What can hang from each mark
seze: gavap
furev: puzag
ninuk: gavap puzag sevo
puzag: furev mabaf resat seze
mabaf: sevo
gavap: seze
vifole: sevo

Every row comes from one small tree of marks. The marks that hang from a mark follow it in brackets, in alphabetical order. Every link used is in the known rows. Which tree was each row made from?
In the rows, zero is written as 128.
Known rows
ninuk{gavap{seze} sevo}: [166  79 175 164 105 121 115 195 126 135 132 127 166 112 173  95 115 134
 145]
ninuk{gavap{seze} puzag{mabaf}}: [ 97 111 106 196 127  80 166 181 125  98 118 126 175 172 175 131 106 155
 152]
ninuk{gavap puzag}: [146 117 117 162 108  88 140 173 178 108 148 138 153 160 167  91  70 148
 148]
puzag{resat}: [154 127 115  94  98 137 117 127 179 125 160 111 115 150 131 133 110 137
 121]
ninuk{gavap puzag{furev mabaf resat seze} sevo}: [ 88 120 151 134 130 159 124  98  77 127 115 139  92  72 137 100 153  84
 109]
mabaf{sevo}: [153 117 108 130 109 111  95 133 183 139 167 135 131 145 112 132 105 162
 144]
vifole{sevo}: [204  99 119  96 110 111  76 154 218 140 172 136 138 172 121 116  67 167
 156]
ninuk{gavap{seze} puzag{furev resat} sevo}: [118  89 180 119  94 126 170 163 102 168 127 158 159  91 165  94 100  82
 119]
furev{puzag{mabaf{sevo} resat seze}}: [ 65 179  91 123 140 151 115  83 105 123 143 105  57 100  61 171 158 109
  97]
furev{puzag{mabaf resat}}: [ 69 131 117 141 129 155 124 117 129 103 138 114  70 148 122 177 132 106
 110]
gavap{seze}: [172 118 120 127 107 107 133 179 175 123 138 117 183 166 154 151 102 167
 157]
ninuk{gavap sevo}: [165  72 173 165 107 136  81 166 146 120 144 132 125 105 166  79 115 129
 140]
puzag{furev}: [161  93 147 107 107 136 112 145 187 123 136 128 136 156 146 164  99 136
 161]
furev{puzag{resat seze}}: [138 179 114  81 114 154 125 119 154 110 142  98  85 110  95 148 123 107
 107]
ninuk{gavap{seze} puzag sevo}: [150  92 158 175 101  97 144 191 130 139 134 160 185 117 179  68  87 131
 142]
ninuk{gavap puzag{furev resat seze} sevo}: [136 127 164 100 108 147 134 117 111 146 130 145 109  61 135  76 120  83
 111]
furev{puzag{mabaf{sevo} resat seze{gavap}}}: [ 94 183 102 103 167 137 144  82  77 151 116  99  90 118  51 163 182 118
  89]

Which tree is each row?
[100 169  97  81 161 119 167  61  85 172 109 134 130 126  68 147 163 125
 105] -> ninuk{puzag{furev mabaf{sevo} resat seze{gavap}}}
[109 156 110 152 147 149 100 121 138  73 121 105  91 140 114 175 141 135
 137] -> furev{puzag{mabaf seze}}
[103  83 144 210 131 121 101 141 114 104 130 160 122 129 180  78 121 128
 135] -> ninuk{gavap puzag{mabaf} sevo}
[ 50 137 104 144 128 143 119  98 111 131 152 125  61 129  87 172 136 106
 100] -> furev{puzag{mabaf{sevo} resat}}
[145 123 152 124 164 141 125  91  92 141  85 163 150 124 131 116 160 129
 133] -> ninuk{puzag{furev mabaf seze{gavap}} sevo}
[130 130 120 120 144 151  98 108 139  95 112 103 109 139 123 183 152 143
 154] -> puzag{furev mabaf seze}
[140 149 115 109 169 115 154 102 119 125  85 133 159 168 121 151 144 146
 144] -> ninuk{puzag{furev mabaf seze{gavap}}}
[147 119 121 162 106  73 174 203 161 121 135 131 198 160 171 106  74 151
 154] -> ninuk{gavap{seze} puzag}
[135 158 121 112 159 139 127  74  83 144 107 144 126 117 118  90 175 129
  96] -> ninuk{puzag{mabaf resat seze{gavap}} sevo}
[184 173 133  96 152 124 134 141 150 122 107 104 146 145  99 144 128 139
 131] -> furev{puzag{seze{gavap}}}
[168 131 143 155 116 118 105 146 143 115 138 148 138  89 151  52 106 129
 135] -> ninuk{gavap puzag{seze} sevo}
[112 144 114  86 132 168 113  87 123 109 122  93  89 123 110 182 165 118
 124] -> puzag{furev mabaf resat seze}
[ 90  65 174 189 126 120 148 164  85 133 105 166 164 117 184 119 121 108
 147] -> ninuk{gavap{seze} puzag{furev mabaf} sevo}
[128 173  83  94 164 127 127  71  92 154 123  91 114 128  63 146 191 153
 102] -> puzag{mabaf{sevo} resat seze{gavap}}
[ 70  81 168 155 118 134 165 146  62 151 112 156 140 104 165 116 130  87
 118] -> ninuk{gavap{seze} puzag{furev mabaf resat} sevo}
[160 152 125  53 110 160 121 106 159 129 135 102 110 110 108 157 133 116
 127] -> puzag{furev resat seze}
[113 189  69 102 161 102 155  67  95 158 123 128 132 138  71 120 163 149
  97] -> ninuk{puzag{mabaf{sevo} resat seze{gavap}}}
